Each row comes from the steps of one walk. Every step used is in the known rows, and no mark comes twice. Write the walk behind each row, first mark first.
Known rows:
sivol nari rosi: [ 19 -16   0  -8  10  -6 -34   9   3 -32   7   8 -11   5  20 -22  -3 -30
 -17  49  16  26 -13   4]
misal sivol tirugif: [ -4  -8  -8  11  14   6 -11  15   9 -56  26   2  -9   4  -6   6  -4  21
  23 -11  25  -6  -3  -6]
laru nari tuveki dokog: [ 28 -16   2  -1 -16  -9 -50  14  14  10  11 -28  26 -34  13  -4  -3  -8
 -22  -5  46  25   7  -9]
sivol nari: [ 10  -5  -2  -5  -9 -11  -9   3  16 -11  24   7  -2   2  -6 -10  -4 -16
   5  28  12  13  -5   9]
kotove tuveki nari sivol: [ 32  13  -8   2 -23 -12 -44  -8 -12  -7  34 -13  -8 -53   3   8  12 -22
 -12 -26  30   6 -20  -1]
rosi tirugif sivol kotove tuveki: [-11  24   4   1  -9   2  -4 -21   7 -78   0 -48 -17 -12 -29  12  35  45
  15  19  25   8  -2 -12]
laru tirugif: [  2 -10   8  16   5  20   1   9   2   0  28 -18 -15  14  -3   4   7  -7
 -15  15   8   9  -6 -15]
tuveki nari rosi: [ 31 -12   1   6   9  -3 -51  18 -20   4  14  -2 -21 -16  24 -17  -2 -33
 -25  21  22  21  -7  11]
tirugif sivol kotove: [-10  15  -9  -3   2  -2  18 -10   5 -59  -5 -16 -13 -13  -3   8  13  50
  22   4  17   8  12  -5]
tirugif sivol nari tuveki: [  0   9   4   3 -11 -11 -25   5  19 -51  28  -9  -2 -21  -3  -5  12  15
   4   0  43  25 -19  -8]
tirugif sivol: [-13  23  -7  12   4  -1  12   8  -9 -28   0  -4 -10   2  -4  -4   3  32
  15 -11  18   8   3  -7]
rosi tirugif sivol kotove: [-16  17  -9  -1   0   9   6   1  -1 -66   9 -45 -18  -5 -15   9  17  54
  28  34  25   6  18  -4]
kotove tuveki: [  5   5  11  -1 -10  -8  -9 -23   8 -13 -10  -2   4  -6 -14   2  20  -8
 -13 -17   2   2 -19  -7]
tuveki tirugif sivol kotove: [ -6   1  -2   8   7   4  32  -1  22 -73   5 -32 -15  -4   2   1  19  47
  20  17  41  13   3  -8]
tuveki tirugif: [  5 -14   7  11   5   7  12  10  18 -14   8 -16  -1  10   5  -8   6  -1
   1  14  25   5  -7  -4]
sivol kotove tuveki nari rosi tirugif: [ 33 -10  12  -5  -4   1 -65 -11  -4 -45  12 -46 -29 -29   0  -4  30 -17
 -28  51  30  23 -14   6]
rosi tirugif: [ -5   3   2   5  -4  10 -11  13  -6  -7  12 -29  -6   8 -11   0   2   5
   6  30   9  -2   5   0]
rosi tirugif sivol: [-18  27  -5  15   0   9   0  21 -18 -35  12 -33 -16  10 -17  -4   7  34
  20  21  27   5  10  -7]
nari rosi tirugif sivol: [-10  14  -2  14  18  15 -25  29 -31 -54  -2 -34 -25  11  11 -13   9  20
   1  42  30  17   3 -12]
nari rosi tirugif: [  3  -8   6   1  17  17 -36  20 -20 -25  -3 -28 -17   9  17 -10   5 -11
 -15  53  13  10  -3  -3]
sivol kotove tuveki nari rosi: [ 38 -14  11  -8   0  -9 -53 -25   4 -38   0 -18 -23 -36  11  -2  28 -22
 -33  19  21  26 -18   5]
nari rosi tirugif sivol kotove: [ -8   8  -3  -2  18  14 -18   9 -15 -85  -7 -45 -31  -3  11  -2  18  39
   7  55  29  18  10 -10]
kotove tuveki tirugif sivol nari: [  7   7   7  19 -10 -14   7  -5  32 -67  24 -16  -7   6 -18 -20  26   6
   5  12  56  28 -26  -9]
tuveki tirugif sivol nari: [  1   4  -4  18  -2  -7  15  18  24 -55  31 -14  -9  12  -4 -22   6  12
  20  27  51  25  -7  -2]
misal sivol kotove tuveki nari: [ 34  13  -4 -11 -17 -21 -43 -31   3 -49  30 -11 -22 -46 -21  22  18   2
   8 -19  34   9 -10   7]
kotove tuveki nari rosi: [ 37  -8  12   7   0 -10 -61  -3 -12 -10   6  -6 -17 -24  11 -14  19 -40
 -39   3  23  25 -25   3]
kotove tuveki tirugif sivol: [ -4  12  10  24  -2  -2  16  -6  16 -57   1 -23  -8   3 -13  -9  30  21
   0 -14  41  16 -20 -17]
laru nari tuveki tirugif sivol: [ 13  -4  12  15 -11 -10 -16  26  24 -38  35 -49   1 -15   9  -1  24  -1
  -6  -8  65  39 -17 -14]

Which walk is each row?
[ -2  12   9  -2  10   8 -26 -13  -8 -98 -17 -47 -28 -12  -3   3  37  30
  -8  40  30  20  -8 -16]  nari rosi tirugif sivol kotove tuveki
[ 17 -11  10  -3 -12 -10  -9   7  38 -70  29 -60  -4 -29  12  12  32  15
   2   9  63  41 -10 -13]  laru nari tuveki tirugif sivol kotove
[ -5  19  -9   9  -8   7 -10 -17   3 -70 -16 -50  -1 -19 -24  -1  19  71
  11  24  50   6  19 -17]  rosi tirugif sivol kotove tuveki dokog
[ 18  18   7  24   1  -1 -61  18 -30 -44  17 -41 -31 -16  -6 -18  26  -8
 -19  24  47  29 -15  -3]  kotove tuveki nari rosi tirugif sivol
[ -6  14   6   7 -15   0 -39  17   9 -57  42 -38  -8 -15 -15  -5  16  19
  10  32  52  21 -14  -8]  rosi tirugif sivol nari tuveki
[ -6 -14 -12   7   6  16  -5  23   8 -45  25 -10   0 -18  19   3   0  12
  11  -4  20  -6  -8 -12]  nari sivol tirugif
[-11  13   1  26   6  19  11  15  -9 -29  28 -21 -24  14  -9   0  11  23
   0   3  26  15   0 -23]  laru tirugif sivol
[ 12  -9  17  13  -4  -1   6 -14  27 -27   2 -20   3   2  -8  -4  27 -12
 -15  -3  26   8 -25 -10]  kotove tuveki tirugif
[ 15  -6  -1  -9 -11   5   5 -30  28 -74  10 -37  -3 -40  13  20  28  11
   1   5  37   3 -19 -16]  nari sivol kotove tuveki tirugif
[ 10  -8   0  16  18   0 -10  26   9 -74  17 -12 -21  16  20 -32   8  -2
  -2  48  59  38 -14  -6]  tuveki tirugif sivol nari rosi
[ 18   3  -9 -10  11   3 -59  20 -14 -67  33 -15 -28   6   4  -6  -7 -15
  10  61  42  19  -5   0]  misal sivol nari rosi tirugif
[ 26   9 -20   1 -15  -3 -35  15 -22   6  41 -11 -10 -46  16   4  -8 -15
   2  -8  27   2  -1   7]  tuveki nari sivol
[ 14 -12   3  -2   9   6 -45  23  -4 -38  20 -21 -15  12   9 -21   1 -26
 -10  80  26  24  -6   4]  sivol nari rosi tirugif
[ 45  -1   0 -13   4 -16 -67 -25 -10 -67  14 -11 -32 -43   5  11  18 -11
 -12   3  39  22 -16   2]  misal sivol kotove tuveki nari rosi
[  6   7  -6   4  13  -7 -24  19  -9 -59   8   6 -18   7  16 -25   2  -1
  -2  37  35  32  -8  -3]  tirugif sivol nari rosi
[ -5  20   2  -4  -7 -10   8 -32  13 -72 -12 -19  -9 -19 -18  11  33  40
   9 -12  17  12  -8 -12]  tirugif sivol kotove tuveki
[ 11 -18 -15   3  -6  -2 -18  37  13 -31  45 -28   1 -19  18   4  -1 -19
   8   3  29  15  -3  -6]  laru nari sivol tirugif
[ 14 -13  12 -10 -15  -8 -37  -6  26 -21  29  -4   9 -23   1  -1   8 -14
 -12  12  27  16 -24  -2]  sivol nari tuveki
[  9   7  -9 -22 -15  -3 -10 -37  10 -62  -1 -21  -2 -50   6  28  23  13
   0 -10  11  -2 -14 -13]  nari sivol kotove tuveki
[ 27   3   8  10 -20 -17 -36 -12   1  11  20  -7  -7 -27 -17  -4  16 -27
 -19 -17  19  11 -19   7]  kotove tuveki nari
[ 13  22   2  10 -19  -8 -31 -11  -1 -53  28 -53 -26 -32 -32   3  32  27
   9  20  44  17  -1   3]  rosi tirugif sivol kotove tuveki nari
[ -5   1  14  20   3   8  -2  12  19 -53  14 -31   0 -15   9  -1  24  30
  -2 -13  56  14 -21 -19]  nari tuveki tirugif sivol
[ 18  10 -13 -11  -5  -6 -22 -38   8 -66 -15  -9   2 -34 -14  17   2  46
  11 -12  41  -1  10 -15]  misal sivol kotove tuveki dokog
